What can hang from each mark:
bisiv: revuk sisozuk
kono: lugi tive varok
nefel: revuk sisozuk
lugi: kono
revuk: bisiv sisozuk varok
sisozuk: bisiv nefel revuk
tive: nupeb
varok: kono revuk sisozuk

Every row comes from one small tree of marks. The marks that hang from a mark follow it in brackets, in alphabetical order. Every link used is in the known rows. Which tree was each row made from?
Known rows:
lugi[kono]: [ 3.190  0.294  0.767 -0.574 -0.314 -1.697  0.956 -0.435  2.560 -1.050
  0.680 -0.568  1.121  1.359 -0.971  0.026 -0.241  2.454  0.851 -2.760
  0.247  0.074  0.197  0.024]
sisozuk[nefel revuk[bisiv]]: [-1.856 -1.201  2.031 -1.216  2.200  0.022 -0.848  0.544 -0.382  4.054
 -0.458  0.060 -1.360  2.407  0.646  0.515  1.669  1.072  0.071  4.114
 -1.445  2.131  1.823  0.970]
kono[lugi tive varok[revuk[bisiv] sisozuk]]: [ 0.871  0.284 -2.164  1.386 -1.956  0.271  0.916 -0.030 -0.889 -1.112
  1.559  0.484  1.460 -2.203  0.809  0.497 -2.238 -1.651 -1.490 -2.451
 -0.458 -4.342 -0.773 -1.171]
varok[kono sisozuk]: [ 1.471  1.276 -0.555  1.407 -0.671 -0.210 -2.114 -0.802 -0.142 -0.517
  0.296  0.183 -1.122 -0.051  0.747 -0.974 -0.160  0.158 -0.224 -2.192
  1.269  1.037 -2.145  0.315]
lugi[kono[tive[nupeb] varok[revuk]]]: [ 3.354  0.826  0.368 -0.253 -0.270 -1.333  1.609 -1.263  2.370 -1.645
  0.020 -0.824  2.172 -1.838 -1.889 -0.766 -1.974  1.685 -0.838 -3.948
  0.919 -3.540 -1.040 -0.838]
sisozuk[bisiv nefel revuk]: [-3.185 -1.304  3.725 -2.367  1.682  0.959 -1.150 -0.390 -0.035  4.685
 -1.345 -1.646  0.066  1.928  0.153  0.654  2.013  2.287 -0.652  3.951
 -1.127  1.291  1.218  0.632]
kono[lugi tive varok]: [ 1.469  0.675 -0.386  0.982 -3.408  0.906  3.739  1.226  2.558 -2.230
 -0.218 -2.340  2.217 -0.863 -0.844  0.702 -1.311 -1.561 -1.307 -3.963
  1.209 -3.787  0.089 -0.843]
varok[kono[tive[nupeb]] revuk sisozuk[bisiv]]: [-0.173  0.112 -0.270  0.286  1.359  0.187 -3.449 -1.313 -2.307  1.101
  1.431  0.424 -0.791 -3.587  0.644 -2.399 -1.040  1.571 -1.265 -1.789
  1.480 -1.430 -4.209 -1.233]
bisiv[revuk[sisozuk varok[kono]]]: [ 0.123 -0.074 -1.296  0.371  1.433 -2.843 -1.416  0.564 -0.036 -1.976
 -0.431 -0.500 -1.965  1.994  0.533 -1.139  1.035  1.578  2.024  2.626
  0.741  2.429  0.113  0.376]
kono[lugi tive varok[sisozuk[nefel]]]: [ 0.891  0.835 -0.831  1.176 -2.852  1.678  2.023  0.085  0.900 -0.427
  0.149 -0.687  2.215 -0.815 -0.092  1.148 -1.979 -2.840 -1.657 -3.466
  0.198 -3.661 -0.921 -0.077]
varok[sisozuk[bisiv nefel revuk]]: [-2.144 -0.521  1.872 -0.840  0.781  0.601 -1.991 -1.975 -1.229  3.122
  0.070  0.567 -0.116  1.542  1.418  1.105  0.688  0.677 -1.007  1.969
 -1.600  0.951  0.301  0.716]
varok[sisozuk]: [ 0.921 -0.038 -0.076  0.892 -0.655 -0.863  0.012 -1.671 -0.078 -1.007
  1.051  1.278 -0.688  1.238  1.463  0.952  0.056 -0.456 -0.146 -1.563
 -0.297  0.953  0.527  0.223]
kono[lugi tive[nupeb] varok[revuk sisozuk]]: [ 1.496  0.582 -1.912  1.444 -2.747 -0.353  2.504 -0.727  0.579 -1.458
  0.340  0.674  1.600 -3.296  0.096 -0.130 -3.042 -1.414 -2.727 -5.079
  0.527 -5.316 -1.755 -1.421]
lugi[kono[tive]]: [ 2.891  0.180  1.284 -0.606  0.125 -0.427  1.175  0.082  2.587 -1.124
  1.617 -1.530  1.694  0.573 -1.359 -0.254 -0.608  1.828  0.729 -3.325
  1.038 -0.801 -0.636 -0.424]
bisiv[sisozuk[nefel revuk[varok[kono[tive]]]]]: [-1.693 -0.818  1.060 -1.353  1.498  1.044 -0.653  1.853  0.251  1.246
 -1.978 -0.757 -1.208  1.183  0.207  0.050  1.246 -0.579  1.060  4.204
  0.425  2.186  0.963 -0.356]
bisiv[revuk[varok[kono[tive]]] sisozuk]: [-0.702 -0.683 -0.763  0.247  2.051 -1.285 -1.697  1.224  0.897 -1.967
 -1.369 -1.078 -2.275  1.295  0.911 -1.447  1.411  0.918  1.612  3.539
  1.229  2.927  0.263 -0.867]
varok[sisozuk[bisiv]]: [-0.882 -0.140  0.840 -0.173 -0.456  0.012 -0.638 -1.754 -0.701 -0.253
  0.957  0.815 -0.316  1.042  1.258  1.023  0.550  0.469 -0.649 -0.520
 -0.740  0.667  0.343  0.136]
kono[lugi]: [ 1.414 -0.622 -0.578  0.422 -2.566 -1.034  2.772  1.685  2.099 -0.732
  0.584 -0.309  0.066  1.405  0.493  0.633  0.165  0.514  0.181 -3.111
  0.283  0.041  0.740 -0.375]
kono[tive varok[revuk sisozuk[bisiv]]]: [ 0.235  0.182  0.333  0.552 -0.180  0.610 -0.090 -2.248 -0.898 -1.363
  0.451 -0.870  1.534 -2.416  0.255  0.363 -1.178 -0.905 -1.445 -0.917
  0.343 -3.625 -0.312 -0.988]
revuk[bisiv sisozuk[nefel] varok[kono]]: [-1.975  0.384 -1.607 -1.875  1.964  0.297 -1.432  3.300 -3.792  0.049
 -0.217  2.245 -2.439  1.884 -0.785 -0.116  0.849 -1.089  3.378  5.647
 -0.873  2.913  0.045  1.510]
revuk[bisiv varok[sisozuk[nefel]]]: [-0.576 -0.397 -0.687 -0.287  1.640  0.055 -0.697 -0.100 -2.988 -0.739
  0.133  3.087 -1.035  2.625  0.729  0.792  0.144 -1.289  2.628  4.021
 -2.418  2.827  0.908  0.855]
bisiv[revuk[varok] sisozuk]: [-0.820 -1.297 -0.765  0.052  1.859 -2.211 -0.779  0.535  0.906 -2.157
 -1.470 -0.064 -2.318  2.304  1.459 -0.362  1.726  0.952  1.701  4.111
  0.079  3.325  1.961 -0.683]
nefel[revuk sisozuk[bisiv]]: [-3.595 -0.231  1.492 -0.979  0.160  1.179  1.134 -0.206  1.193  0.752
  0.090  0.342  0.250  0.387 -1.385  1.429  2.906 -0.395  0.140  2.024
 -1.258  4.352  4.208  1.466]
kono[lugi tive[nupeb]]: [ 0.756 -0.500  0.072  0.149 -2.187  0.337  4.226  2.301  2.712 -0.857
  1.208 -0.774  0.389 -0.666 -0.646 -0.356 -0.896 -0.130 -1.208 -5.409
  1.759 -1.800 -1.218 -1.136]
sisozuk[bisiv nefel[revuk[varok[kono]]]]: [-2.709 -0.195  2.169 -1.788  2.081  1.886 -0.868  0.176 -1.180  2.834
 -1.567 -0.069  0.900  0.997 -1.371 -0.464  1.629  0.802  0.962  4.623
 -0.235  2.783  1.110  1.383]
varok[kono[lugi] revuk sisozuk[bisiv nefel]]: [-0.083 -0.303 -1.452  0.197  0.646  0.131 -4.485 -0.511 -3.096  3.892
  0.876  1.364 -0.506 -1.881  1.456 -1.402 -0.846  1.218 -0.332 -0.407
 -0.281 -0.439 -3.825 -0.130]

Which tree is each row?
[-2.543 -1.717  2.404 -1.586  2.642  0.103 -1.715 -0.569  0.048  3.618
 -0.700 -1.121 -1.020  2.005  0.426 -0.073  2.342  2.330 -0.016  3.039
 -0.607  2.263  0.464  1.087] => sisozuk[bisiv[revuk] nefel]
[-1.953 -1.036  1.170 -0.613  0.018 -0.217  0.718  0.306  1.603  0.775
  0.133 -0.156 -1.773  1.775  0.022  1.952  2.472 -0.356  0.572  1.082
 -2.075  3.661  2.964  0.829] => nefel[sisozuk[revuk[bisiv]]]
[ 0.374  0.373 -0.551 -0.108  1.076 -0.281 -0.504  1.634 -1.385 -2.197
 -0.753  0.688 -1.352  1.687 -0.551 -1.018  0.651  0.352  2.891  3.084
 -0.275  2.744  0.061  0.142] => revuk[bisiv varok[kono]]
[ 1.075  0.925  0.003  0.919 -1.261 -0.165  0.699 -2.297  0.431 -0.773
 -1.686  0.369  0.620  0.318  0.191  1.285 -0.508 -1.743 -1.085 -0.667
 -0.540 -1.221  1.063  0.936] => kono[varok[sisozuk[nefel]]]
[ 0.993 -0.615 -1.591  0.563  0.869 -0.274 -1.776  2.513 -1.337  0.938
  2.159 -0.404 -1.210 -2.333  0.408 -2.415 -0.392  1.556  0.567 -1.112
  1.453 -0.773 -2.705 -1.369] => varok[kono[lugi tive] revuk[bisiv]]
[-0.439  1.235 -1.011  0.604 -3.075  0.603  1.220 -0.785  0.219  0.385
 -1.146  0.757  2.126 -0.159  0.056  1.316 -1.037 -1.280 -2.027 -1.079
 -1.211 -2.272  0.835  0.680] => kono[lugi varok[sisozuk[bisiv nefel[revuk]]]]
[-1.461 -0.483  0.719 -0.447  0.154 -0.032  0.087  0.528  1.020 -0.053
 -0.825 -0.213 -1.433  1.756 -0.467  1.273  1.965 -0.570  1.690  1.993
 -1.886  4.056  2.027  0.753] => nefel[sisozuk[revuk[bisiv varok[kono]]]]
[-1.465 -1.063  1.601 -1.250  2.440 -0.004 -0.698  0.447 -1.183  2.657
 -1.404  0.471 -0.661  2.996  0.278  0.468  1.097  0.455  1.692  5.714
 -1.983  2.634  1.715  0.847] => sisozuk[nefel revuk[bisiv varok]]
[-0.977  0.762  0.671  0.441  1.534  1.819 -3.710  0.067 -1.550  3.111
  0.882 -0.312 -1.017 -0.157  0.636 -1.186 -0.140 -0.228 -0.743  0.909
  0.551  0.785 -2.780  0.570] => varok[kono[tive] sisozuk[nefel revuk[bisiv]]]
[-2.118 -0.099  1.099 -0.562  0.953  1.101 -1.366 -1.745 -1.640  2.390
  0.582  1.736  0.242  0.908  0.717  0.817  0.773 -0.217 -0.653  1.804
 -1.100  1.721  0.898  1.244] => varok[sisozuk[bisiv nefel[revuk]]]
[ 0.652  0.756  0.698  0.826 -0.660  1.616  1.048 -1.532  0.469 -0.866
 -0.354 -1.028  1.413 -0.787 -0.372  0.946 -1.041 -2.642 -1.248 -1.502
  0.636 -2.410 -0.120  0.296] => kono[tive varok[sisozuk[nefel]]]
[ 0.139 -0.331 -0.088  0.168  0.542  0.315  0.901  0.073 -0.246 -1.723
  0.107 -0.953  0.165 -2.104 -0.158  0.069 -0.312 -0.975 -0.621  0.559
  0.684 -2.693  1.058 -1.177] => kono[tive varok[revuk[bisiv[sisozuk]]]]
[-0.701  1.188  0.242  0.494  0.702  0.748 -0.220 -0.423 -0.880 -1.404
 -0.188  0.563  1.506  0.060 -0.897 -1.081  0.203 -0.088  1.024  2.624
  0.795  2.172  1.169  0.324] => nefel[revuk[varok[kono[tive] sisozuk[bisiv]]]]
[ 2.249 -0.546 -1.196  0.935  0.059 -0.546 -1.101  1.728 -0.068  0.483
  1.381 -1.458 -0.310 -2.509  0.195 -2.366 -0.757  1.439  0.565 -2.743
  2.406 -1.213 -3.057 -1.553] => varok[kono[lugi tive] revuk]
[-2.027 -0.850  1.085 -0.684  0.447  0.046 -0.568 -0.191  1.498 -0.071
 -0.790 -1.143 -1.363  1.347 -0.571  0.844  2.576  0.445  1.305  0.922
 -1.172  4.035  1.087  0.894] => nefel[sisozuk[bisiv[revuk[varok[kono]]]]]
[ 2.938  0.779 -0.110 -0.510 -0.193 -1.136  0.766 -0.650  1.364 -1.681
  0.878 -1.058  2.162 -1.178 -1.474 -0.047 -1.546  1.194  0.121 -2.425
  0.646 -3.185 -0.373 -0.556] => lugi[kono[tive varok[revuk[sisozuk]]]]
[ 2.917  1.677  0.367  0.059 -1.204 -0.536  1.565 -1.700  2.492 -2.017
  0.132 -0.371  2.321 -1.070 -1.710 -0.121 -2.195  0.664 -1.404 -4.628
  0.598 -3.243 -1.268 -0.242] => lugi[kono[tive[nupeb] varok[sisozuk]]]
[ 0.796  0.349 -1.888  0.295 -2.636 -0.663  3.601  1.257  0.932 -1.672
  0.162 -0.113  1.055 -3.199 -0.829 -0.102 -2.261 -1.019 -2.122 -4.104
  1.167 -5.270 -0.848 -1.324] => kono[lugi tive[nupeb] varok[revuk[sisozuk]]]
[-1.112  1.009  1.272  0.200 -0.284  2.374  0.537 -1.633 -0.182 -0.166
 -0.375 -0.978  2.108 -1.181 -0.764  0.759 -0.615 -2.019 -1.793  0.069
  0.379 -2.276  0.457  0.440] => kono[tive varok[sisozuk[bisiv nefel[revuk]]]]
[ 1.201  0.959 -0.419  0.768 -3.638  0.453  4.859  1.094  3.152 -2.261
 -0.875 -1.406  1.725 -1.828 -1.431  0.059 -1.886 -1.247 -2.555 -5.461
  1.529 -4.457 -0.652 -0.966] => kono[lugi tive[nupeb] varok]
[-0.530 -0.560 -0.702 -1.214  1.954 -0.853 -3.187  1.147 -2.501  2.344
  0.405  0.044 -1.928 -1.723  0.043 -1.604  0.774  1.828  0.943  1.733
  1.187  0.414 -1.777  0.057] => varok[kono revuk[sisozuk[bisiv nefel]]]
[ 1.936  0.408 -1.021  1.383 -0.917 -1.765  0.047 -2.985 -0.480 -1.784
 -0.801  0.791  0.498 -1.176  0.956  0.694 -1.015 -0.634 -0.920 -0.793
 -0.499 -2.226  0.988 -0.322] => kono[varok[revuk sisozuk]]
[ 0.476 -0.293 -2.762  0.874  1.224 -0.429 -4.473  0.325 -3.723  3.620
  1.748  2.871 -1.772 -1.496  1.858 -1.527 -0.986  0.381  0.176  0.181
 -0.812  0.282 -3.313  0.138] => varok[kono[lugi] revuk[bisiv] sisozuk[nefel]]
[ 0.346 -0.087  0.263 -0.128 -0.088 -0.377  0.300 -1.324 -1.132 -2.562
 -0.701  1.006  0.537  2.021  0.429  0.776 -0.093 -0.324  2.081  1.598
 -1.053  1.606  0.596 -0.081] => revuk[varok[sisozuk[bisiv]]]
[-3.050 -0.205  0.168 -0.293  0.750  0.598  1.138  0.631  0.555  0.454
  0.967  1.844 -1.018  0.774 -0.981  1.323  2.749 -1.197  0.657  2.647
 -1.789  5.061  4.708  1.754] => nefel[revuk[bisiv] sisozuk]
[-2.372 -1.235  0.183 -1.462  1.679  0.468 -0.109  2.272 -0.880  1.097
  0.348  1.605 -2.951  1.649  0.748  0.716  2.176 -0.280  0.625  3.542
 -0.939  2.769  2.354  0.397] => revuk[bisiv[sisozuk[nefel]]]
[ 1.225 -0.074 -0.558  0.534 -0.155 -1.709  0.767 -1.185 -0.153 -1.597
 -0.958  0.187 -0.168 -0.889  0.212  0.322 -0.016  0.245 -0.401  0.657
 -0.451 -1.677  1.952 -0.345] => kono[varok[revuk[bisiv]]]
[ 2.279  0.489 -0.738  0.592 -1.103 -0.666  0.957  1.342  0.684 -2.658
 -1.582 -0.640  0.337  1.400 -0.683 -0.862 -0.354  0.154  2.670 -0.232
  0.877  1.514 -0.814 -0.332] => revuk[varok[kono[lugi]]]
[ 0.597  0.997 -0.834  0.931 -0.867  1.647 -1.122  0.859 -0.061  2.091
  0.625  0.484 -0.417 -1.264 -0.055 -1.411 -1.457 -1.077 -1.274 -4.025
  1.586 -0.583 -4.490  0.346] => varok[kono[lugi tive[nupeb]] sisozuk[nefel]]
[ 1.922 -0.101 -1.145  1.071 -2.332 -0.093  2.608  0.633  1.173 -1.581
  0.339 -1.585  2.034 -2.178 -0.197  0.161 -1.763 -0.920 -0.991 -3.289
  0.913 -4.440 -0.301 -1.483] => kono[lugi tive varok[revuk]]
